What can hang from each mark:
pubir: gigumat suvok
keke: nuzu
nuzu: suvok
velun: tagun
kuzav: fari
suvok: nuzu pubir tagun
gigumat: pubir
fari: kuzav
tagun: fari suvok velun

Each row was made from one small tree. Brackets hold a mark, then the marks that hang from it, in alphabetical order. Every link used is in the known rows. Write each row's tree.
Known rows:
{nuzu {suvok pubir tagun}}: [  9.4   1.6   7.1  -9.3   4.9 -18.6  -1.1   4.0 -14.5  -0.4  32.5  -3.3
   4.0  -2.0   3.3 -13.3 -15.2   4.5  -8.9 -16.2   2.6]
{velun tagun}: [ 20.9  -1.3  12.9 -10.6  -3.8 -19.9 -14.3   4.1 -25.5  12.3  33.0 -20.0
   1.0  -1.7   6.7 -11.3 -17.0  10.1  -6.9  -9.4  24.4]
{tagun {fari kuzav}}: [ 44.2 -20.0  -0.1 -17.2 -11.9 -12.7 -17.8  -5.4 -26.4  11.2  40.6 -12.8
   8.2  28.6  15.7 -20.2 -26.5  12.9  -3.2  -7.5  17.8]
{tagun fari {suvok nuzu} velun}: [-15.4 -11.3  29.4   0.1 -17.3  -8.4 -11.7   0.7 -22.9  18.2 -14.3 -12.8
  -1.4  17.9  12.6 -14.7 -24.7  10.0 -16.2  18.0   7.3]
{gigumat {pubir {suvok {tagun fari velun}}}}: [-24.4   4.0  17.3  -2.8   0.2  -7.7 -32.2   5.0 -12.8   0.5  25.8 -14.7
   8.2  20.8   5.2 -29.8 -37.3   7.1  -5.1 -18.4  -2.7]
{pubir gigumat {suvok nuzu {tagun {fari kuzav} velun}}}: [ 26.0   8.0  24.9   6.2 -12.1  -7.0 -16.4   2.5 -24.2  -6.7  24.9  -9.3
  -6.5  30.1   6.8   5.0 -39.6   5.0   1.7  -5.2  -3.0]
{keke {nuzu {suvok {tagun {fari kuzav} velun}}}}: [ 26.0   1.6  16.3   4.2 -19.4   0.2  -9.3   2.4 -23.5   9.5  27.7  -5.7
   5.2  -3.9   1.4   3.6  -4.8   7.6  -6.2 -10.4  14.6]
{kuzav fari}: [ 30.3 -11.1  13.7 -16.6 -12.7  -6.3 -10.8  -4.1 -21.9  18.6  42.2  -3.6
  18.4  33.0  17.3 -29.0 -26.7  16.5  -9.0   2.7  12.2]
{keke {nuzu {suvok pubir tagun}}}: [ 12.7   9.4  18.2   1.2 -11.2   0.8  -3.1   3.6 -19.6   9.0  31.8   0.0
   4.9 -16.4   5.4  -6.8  -6.0   7.2  -6.1 -23.8  13.9]
{keke {nuzu {suvok {pubir gigumat} tagun}}}: [ 15.7  11.6  16.8   3.4 -15.0  -0.6  -4.1   4.6 -20.6   6.7  34.2  -0.4
   1.9  -9.9   4.7  -4.2  -8.8   7.5  -3.5 -25.3  10.2]
{nuzu {suvok {pubir gigumat} tagun}}: [ 11.9   4.9   5.1  -6.2  -1.2 -19.8  -2.8   5.5 -15.5  -3.3  36.2  -3.6
   0.9   6.0   2.0  -9.2 -19.1   4.8  -5.2 -17.5  -3.2]
{pubir gigumat {suvok {tagun {fari kuzav} velun}}}: [ 26.3   1.2   9.2   6.4 -10.2 -16.7 -28.5   1.9 -17.0  -8.2  24.4  -9.8
  -3.3  57.3  -0.1   1.2 -41.4   4.2  -1.6 -12.5  -3.2]
{nuzu {suvok {pubir gigumat} {tagun fari velun}}}: [ 11.1  -0.4   0.9  -5.2  -3.4 -21.9  -2.3   6.5 -15.7   6.4  24.6 -10.0
   2.6  11.9  -0.5  -9.9 -17.5   3.9 -10.5  -4.0  -9.1]
{tagun {fari kuzav} {suvok nuzu {pubir gigumat}} velun}: [-23.1 -12.2  -3.2  -1.9  -8.4  -7.5  -6.8   3.6 -26.8  14.1   8.6 -13.4
  -2.2  19.8   9.7 -16.5 -31.1  11.1  -3.9   8.4   0.0]
{keke {nuzu {suvok {pubir gigumat} {tagun fari velun}}}}: [ 14.3   7.9  14.5   4.4 -16.7  -1.3  -3.9   5.2 -20.5  13.1  26.2  -4.7
   3.6  -6.4   2.9  -4.5  -7.6   6.6  -7.4 -15.7   5.7]
{pubir {suvok nuzu}}: [ 17.8   6.2  34.1  -2.0  -7.9   2.2 -23.3  -3.8 -17.7  -6.4  19.7   3.6
  -1.9   0.9  13.4 -15.6 -33.0  10.5  -5.6 -21.2  15.9]
{pubir suvok}: [ 18.7  -0.6  18.6  -1.3  -5.7  -8.4 -34.9  -4.0 -10.9  -7.9  19.3   2.9
   1.5  28.7   6.7 -19.8 -34.3   9.6  -8.7 -28.1  16.2]
{nuzu {suvok {pubir gigumat} {tagun {fari kuzav}}}}: [ 21.9  -3.5  -5.0  -9.1   1.8 -19.8  -2.2   3.9 -17.9  -1.8  41.5  -7.5
   3.2  13.4   4.4 -12.5 -17.1   4.8  -5.1 -12.6  -2.6]
{gigumat {pubir suvok}}: [-23.4   5.9  15.4  -4.0  -3.6  -2.2 -39.8   2.6 -11.5  -5.0  32.4  -6.4
   7.1  14.5   7.3 -37.1 -38.2  11.9  -1.9 -32.7   3.9]
{gigumat {pubir {suvok nuzu {tagun {fari kuzav} velun}}}}: [-22.4   5.5  19.7  -4.0   0.2   0.8 -25.2   5.0 -20.1  -1.3  33.5 -14.8
   6.7   3.7   8.4 -24.4 -36.4   8.4   1.5 -14.4  -1.3]

Write each row's tree:
[  1.3   1.8   4.4  -6.2   1.0 -18.8  -2.3   6.6 -14.5   4.7  23.2  -6.2
   4.0  -1.1  -3.3  -8.0 -16.0   4.2 -10.4  -7.2  -2.6] -> {nuzu {suvok pubir {tagun velun}}}
[ 24.0   4.0  18.0   7.1 -11.6 -18.1 -27.6   2.4 -15.0  -5.5  17.1  -9.4
  -3.7  55.5   1.4  -1.5 -40.9   3.5  -5.7 -11.4  -5.0] -> {pubir gigumat {suvok {tagun fari velun}}}
[ -4.7 -11.9   2.7  -9.8  10.7 -23.1 -10.2   3.4 -20.2  13.4  19.5 -21.0
   1.1  11.7  13.2 -31.1 -14.0   7.4 -16.3  -5.1  21.1] -> {velun {tagun fari {suvok pubir}}}
[  9.9  11.9  15.3   5.9 -17.8  -1.1  -4.6   6.2 -20.4  10.8  27.7  -2.5
   1.9  -9.6  -0.1  -0.4  -9.3   7.2  -4.5 -19.7   6.8] -> {keke {nuzu {suvok {pubir gigumat} {tagun velun}}}}
[ -1.9   6.7  27.7 -16.3   3.4  -8.0  24.2   6.4 -31.6  28.3  23.4 -19.5
   2.7 -22.1  17.7 -11.3 -27.2   3.5  -4.1  13.1  -4.0] -> {suvok nuzu pubir {tagun fari velun}}
[-26.2   4.5  21.9  -2.8  -6.0  -6.2  -6.0   2.2 -21.3   0.6  17.6   0.6
  -6.8   4.9  17.4 -20.9 -33.2  11.6  -1.3 -18.4   9.3] -> {tagun {suvok nuzu {pubir gigumat}}}
[ -1.7 -11.5   1.3 -11.0  11.5 -14.6  -3.0   3.1 -28.2  10.3  30.2 -21.4
  -0.4  -5.2  15.7 -24.1 -13.7   9.0  -8.2  -2.1  23.6] -> {velun {tagun {fari kuzav} {suvok nuzu pubir}}}
[ 24.9  13.8  30.6   4.5 -18.9  -0.9 -26.5  -0.5 -20.0 -11.9  26.9   2.9
  -8.6  18.3  11.1  -7.3 -40.8  11.2   2.4 -25.6   5.2] -> {pubir gigumat {suvok nuzu}}
[ 25.0   3.3  39.7  -3.8   1.7  -4.6 -11.3  -2.7 -19.7  -3.7  19.9  -5.3
  -0.4  10.1  16.7 -11.0 -30.1   4.0  -8.4  -8.3  11.3] -> {pubir {suvok nuzu {tagun fari}}}
[ 19.6  -0.8   3.7  -8.3   0.4 -20.8  -1.2   4.2 -15.7   0.9  34.2  -7.0
   2.6  11.1   5.9 -15.6 -16.5   4.2  -9.3 -12.1  -4.2] -> {nuzu {suvok {pubir gigumat} {tagun fari}}}
[ 20.7   8.0  16.2   1.8 -14.6  -1.1  -3.1   3.4 -20.4   9.7  32.2  -2.9
   3.5  -6.4   7.3  -8.6  -7.1   6.9  -6.4 -21.5   9.4] -> {keke {nuzu {suvok {pubir gigumat} {tagun fari}}}}
[ 24.4  -0.4  34.0 -11.1 -10.6  -7.0  11.8   3.3 -37.2  18.2  27.1 -21.4
   1.6  -8.3  14.0   9.7 -26.2   5.3   0.8  20.8   5.3] -> {suvok nuzu {tagun {fari kuzav} velun}}
[  1.5   2.8  15.1 -17.1   5.6  -6.7  23.4   6.0 -34.8  24.1  34.3 -20.2
   3.5 -21.2  15.4  -7.1 -27.8   4.5   1.5  11.3  -1.6] -> {suvok nuzu pubir {tagun {fari kuzav} velun}}
[  3.8   5.8   2.6  -2.9  -4.5 -20.6  -3.5   8.0 -15.4   2.0  26.4  -6.4
   0.6   7.4  -4.1  -3.8 -19.9   4.4  -6.2 -10.2  -8.2] -> {nuzu {suvok {pubir gigumat} {tagun velun}}}
[ -3.5  -4.5  12.2  -7.7   5.1 -16.5  -3.1   4.7 -25.8  11.9  21.8 -21.0
  -3.3  -1.6  16.7 -25.3 -15.5   8.3 -11.2  -1.8  17.7] -> {velun {tagun fari {suvok nuzu {pubir gigumat}}}}
[ 27.0 -19.2  -4.5 -10.7 -19.5 -13.7 -19.9  -0.5 -26.6  21.9  20.9 -18.8
   8.2  30.6   2.7  -9.6 -28.2  12.4  -5.6   9.3   7.9] -> {tagun {fari kuzav} velun}
[ 33.0  -6.1  18.8  -7.3  -5.4 -19.2  -7.7   0.7 -16.2  -1.0  25.7  -7.5
   4.4  11.4   6.0  -7.1 -11.4   4.3 -13.5  -3.2   5.8] -> {nuzu {suvok {tagun fari}}}
[ 10.9  -6.8  -5.3  -9.1   3.4 -19.5  -1.8   4.6 -17.2   6.2  28.4 -10.2
   6.2   5.3  -0.5 -11.1 -14.3   4.2 -10.1  -2.4  -2.1] -> {nuzu {suvok pubir {tagun {fari kuzav} velun}}}
[  6.2   7.2  12.8 -12.7  -2.8  -8.5  20.7   8.0 -36.0  20.8  39.3 -20.7
  -1.3  -7.8  13.9  -1.6 -33.4   4.9   6.8   9.1  -9.4] -> {suvok nuzu {pubir gigumat} {tagun {fari kuzav} velun}}
[ 12.7   5.5  15.8   1.8 -13.0  -0.9  -2.4   4.0 -19.8  15.1  23.7  -4.5
   5.7 -12.8   3.8  -7.4  -4.8   6.5  -9.8 -14.0   9.6] -> {keke {nuzu {suvok pubir {tagun fari velun}}}}
[  4.1  15.5  21.0 -13.7 -12.5   0.1   6.9   3.7 -30.2  13.2  41.8  -3.4
  -4.5 -24.9  20.2 -19.7 -35.0  13.8   7.6 -19.9   2.5] -> {suvok nuzu {pubir gigumat}}
